Every row comes from one small tree of marks. The marks that hang from a mark follow it in brackets, in alphabetical order. Every link used is in the known rows. Which tree was each row made from?
Known rows
N[G S]: [-3.044 -1.470 -2.362 -0.743 -0.993 -1.057  1.463  0.599  0.396  0.745
 -3.330 -0.540  0.549  1.343 -2.248  0.857  0.281 -0.352 -0.330]
G[Q]: [-0.426 -1.005 -0.252  0.513 -0.372  0.180  1.884 -0.821  0.229 -1.018
  0.226  3.659 -0.587  0.332  0.888 -0.580  0.400 -0.560 -0.040]
S[N]: [ 0.146  0.063  0.008 -0.488 -0.340  1.109 -0.740 -0.494 -0.316  0.803
 -0.554 -3.454 -1.219 -3.152  0.354  0.446 -0.908 -0.934 -0.205]
M[S[N]]: [-1.667 -1.377  2.229  0.079  1.264  1.090 -0.566 -0.465  0.316  0.311
 -1.737 -3.055 -1.944 -1.829 -0.068  0.396 -0.348 -0.540  1.468]
G[N[S[M]] Q[D]]: [-3.108 -2.955 -1.186  0.240 -0.619  1.957  3.939 -0.644  0.598 -1.997
 -0.340 -1.115 -0.131  0.741 -0.861  0.140 -1.309 -0.370 -0.366]
Q[D W]: [-1.526 -1.339  0.991 -0.195  0.339  1.777  2.018 -0.652 -0.531 -2.364
  1.650 -3.113  1.612  1.398  0.952  0.167  2.568  0.112 -0.241]
S[M N[Q[W[D]]]]: [ 1.003 -3.802 -0.751 -0.322 -0.148  3.018  1.813 -1.483 -0.649 -0.211
  0.367 -1.714 -1.785 -7.056 -1.821  0.251  1.253 -1.271 -1.093]
S[M N[Q]]: [ 1.140 -3.433 -1.107 -0.333  0.018  2.844  1.335 -0.867 -0.380  1.051
 -0.163 -1.087 -2.312 -7.548 -1.915  0.013 -0.167 -1.457 -1.019]
G[N]: [-0.713  0.451  0.278  0.839 -0.237  0.583  0.992  0.201 -0.272 -0.272
 -0.424 -3.777 -0.838  0.764  0.388  0.802 -1.336 -0.026  0.078]
G[N Q[D]]: [-1.982 -0.970  0.700  1.004 -0.642  1.232  3.222 -0.557 -0.275 -2.775
  0.431 -1.875 -0.638  1.694  1.262  0.069 -1.177 -0.221  0.013]
N[G Q S]: [-2.953 -2.413 -2.499  1.110 -0.401 -1.432  2.915  0.477 -0.906  2.050
 -4.323  1.714  0.182 -1.833 -2.531 -1.027  0.528 -0.961 -0.859]
N[Q]: [ 0.106 -1.024 -0.153  1.781  0.588 -0.243  1.466  0.061 -1.437  1.286
 -1.006  2.288 -0.430 -3.076 -0.282 -1.950  0.291 -0.635 -0.498]
N[G[Q] S[M]]: [-2.682 -4.137 -3.121 -1.187 -1.309  0.420  3.495 -0.284  1.170 -0.406
 -2.418  2.460 -0.378  0.038 -3.056  1.075  0.974 -0.824 -0.663]
M[S[N[G Q[D]]]]: [-2.474 -2.380  2.343  0.606  1.015  0.665  0.953 -0.158 -0.598 -0.186
 -2.686 -3.266 -2.082 -2.431 -0.543  0.110 -0.041 -0.799  1.074]
W[D]: [ 0.143  0.022  0.819 -0.597 -1.023 -1.104 -0.866 -0.487 -0.348 -3.234
  0.490 -1.029  0.629  0.616 -0.906  0.163 -0.157  1.130  0.201]
M[N]: [-1.216  0.381  0.895  0.239  0.006  0.138 -1.026 -0.202 -0.988 -0.501
 -1.086 -2.252 -0.095 -0.142 -0.459  0.972 -0.848 -3.788 -0.202]
S[N[Q]]: [ 0.201 -0.684 -0.198  0.722  0.128  0.983  0.237 -0.437 -1.236  1.667
 -1.202 -1.829 -1.475 -5.277  0.142 -0.902 -0.755 -1.409 -0.562]
S[M N[G Q[W]]]: [ 0.325 -4.192 -1.208 -0.423 -0.556  2.797  2.906 -0.991 -0.687  0.437
 -0.774 -2.088 -2.513 -6.361 -2.060  1.239  1.920 -1.952 -1.154]
G[Q[W]]: [-0.601 -1.493 -0.259  0.734 -0.080  1.019  2.893 -1.396  0.039 -1.119
  0.870  3.151 -0.118  0.810  1.408 -0.423  2.619 -0.911 -0.201]
G[N[Q[D] S]]: [-2.744 -1.164 -0.783  1.630  0.138  0.514  2.359  0.259 -0.941  0.615
 -1.983 -2.960  0.388 -0.964 -0.818 -0.927 -1.730 -0.349 -0.427]
S[N[G]]: [-0.407 -0.427 -0.200 -0.839 -1.086  0.567  0.110 -0.180 -0.592  0.289
 -1.477 -4.196 -1.743 -2.275 -0.260  1.476 -0.238 -1.133 -0.258]
Q[W]: [-0.358 -0.826  0.043  0.378  0.358  1.181  1.428 -0.883 -0.275 -0.201
  0.846 -0.653  0.546  0.650  0.830  0.336  2.966 -0.468 -0.244]

Which tree is each row?
[-3.362 -0.764 -0.697 -0.176 -0.701 -0.617 -0.119  0.198 -0.606  0.078
 -3.306 -2.617  0.356  0.675 -2.029  1.543 -0.704 -4.063 -0.483] : M[N[G S]]
[-1.345 -0.507  0.723  1.856  0.038  0.664  2.290  0.306 -1.366 -0.452
 -0.762 -3.325 -0.582 -0.918  0.143 -0.477 -1.423 -0.239 -0.235] : G[N[Q[D]]]
[-3.250 -1.363 -0.774  1.073 -0.267 -0.830  1.016  0.175 -1.647  0.941
 -4.126 -1.004  0.019 -1.566 -2.283  0.173 -0.575 -4.487 -0.760] : M[N[G Q S]]
[-2.247 -0.858 -1.194  1.947  0.172  0.196  1.948  0.182 -0.719  1.689
 -2.396 -1.776 -0.212 -1.380 -0.899 -0.981 -1.592 -0.479 -0.458] : G[N[Q S]]
[-1.683 -1.864  0.189  1.017 -0.520 -0.758  3.163  0.686 -1.866 -0.944
 -1.950 -0.568 -0.366 -1.316 -0.988 -0.568  0.755 -0.622 -0.641] : N[G Q[D]]
[ 0.154 -3.791 -1.268 -1.566 -1.176  2.984  2.571 -1.297  0.426 -0.847
  0.052 -1.843 -2.624 -4.082 -1.586  2.249  1.408 -1.706 -0.871] : S[M N[G[Q[W]]]]
[-1.477 -3.935 -2.892  0.754  0.579  0.696  2.333 -0.303 -0.102  2.295
 -2.131  3.274  0.366 -4.588 -3.212 -1.928  0.107 -0.787 -1.036] : N[Q S[M]]
[-3.562 -1.179 -0.804 -0.016 -0.839 -0.515  0.773 -0.264 -0.575 -0.414
 -3.224 -0.747  0.035  0.882 -1.624  1.215 -0.467 -4.421 -0.419] : M[N[G[Q] S]]
[-3.299 -2.198 -2.504 -0.351 -1.268 -0.904  2.834 -0.017  0.590  0.081
 -3.090  1.908  0.146  1.517 -1.644  0.403  0.599 -0.800 -0.352] : N[G[Q] S]
[ 0.442 -3.126 -1.177 -1.912 -1.172  2.524  1.241 -0.598  0.234 -0.353
 -0.403 -3.414 -2.517 -4.546 -2.220  2.477  0.272 -1.206 -0.689] : S[M N[G]]
[-2.067 -2.151  2.091  0.897  1.031  0.402  0.723 -0.238 -0.476  0.523
 -2.998 -2.562 -2.528 -2.747 -0.548  0.123  0.110 -0.956  1.129] : M[S[N[G Q]]]
[-2.552 -4.728 -2.270  0.667  0.893  1.921  3.671 -0.711 -0.442  0.560
 -0.986  1.113  1.503 -3.679 -2.502 -1.818  1.846 -0.767 -1.228] : N[Q[D W] S[M]]
[-3.280 -1.285 -0.253  1.166  0.472  0.158  0.360 -0.055 -1.531  0.357
 -2.669 -1.434  1.099 -1.888 -1.643 -0.906 -1.302 -4.087 -0.704] : M[N[Q[D] S]]
[-1.429 -1.040  0.120  1.642 -0.421  1.648  3.894 -1.331 -0.232 -1.393
  0.447 -0.564 -0.989  1.569  1.766  0.429  1.133 -0.961 -0.132] : G[N Q[W]]
[-0.343 -3.180 -0.074 -0.160  0.221  2.098  1.215 -0.482 -0.599 -1.078
  0.075 -0.532 -0.687 -3.551 -2.416  0.592 -0.087 -2.920 -0.878] : S[M[N[Q[D]]]]
[-3.764 -2.567  2.862  1.912  1.292  0.156  1.564 -0.454 -1.657 -0.404
 -3.743 -2.357 -1.722 -0.885 -1.188  0.876  1.492 -4.486  0.833] : M[N[G Q[W]] S]
[-3.518 -2.536 -2.161 -0.455 -1.352 -0.845  3.106 -0.667  0.354 -1.216
 -2.581  1.337  0.627  2.062 -1.470  0.713  2.009 -0.630 -0.358] : N[G[Q[W[D]]] S]
[-0.571 -3.235 -0.474 -0.871 -0.697  1.700  1.564 -0.598  0.187 -1.623
 -0.355 -0.031 -1.396 -1.651 -2.461  2.103  0.548 -3.084 -0.666] : S[M[N[G[Q]]]]
[-2.219 -2.575 -1.731  0.637 -0.603  1.541  3.506 -0.843  0.768 -0.452
 -0.979  0.597 -0.873  0.219 -0.790  0.236 -1.070 -0.713 -0.354] : G[N[S[M]] Q]
[-2.400 -2.327  2.058  0.238  0.800  1.099  1.143 -0.861  0.135 -0.484
 -1.977 -2.587 -2.306 -0.850  0.108  1.048  1.070 -0.968  1.289] : M[S[N[G[Q[W]]]]]
[-4.133 -3.450 -1.857  0.987 -0.194 -0.282  4.281  0.108 -1.322  0.372
 -3.173 -0.509  1.366 -0.825 -1.808 -0.939  2.349 -1.017 -0.972] : N[G Q[D W] S]
[-1.313 -1.101  0.630  1.300 -0.924  1.053  3.345 -1.556 -0.462 -3.007
  0.723 -1.032 -0.619  1.935  1.330  0.605  1.085 -0.371  0.065] : G[N Q[W[D]]]
[-1.734 -2.248 -1.698  1.387  0.148  1.063  2.513 -0.019 -0.374  1.420
 -1.849 -1.437 -0.572 -2.470 -1.891 -0.520 -1.216 -0.586 -0.707] : G[N[Q S[M]]]
[-2.669 -0.923 -0.635  1.312  0.482 -0.163  0.045 -0.178 -1.398  1.423
 -3.149 -0.278  0.527 -2.354 -1.712 -0.866 -1.118 -4.325 -0.731] : M[N[Q S]]
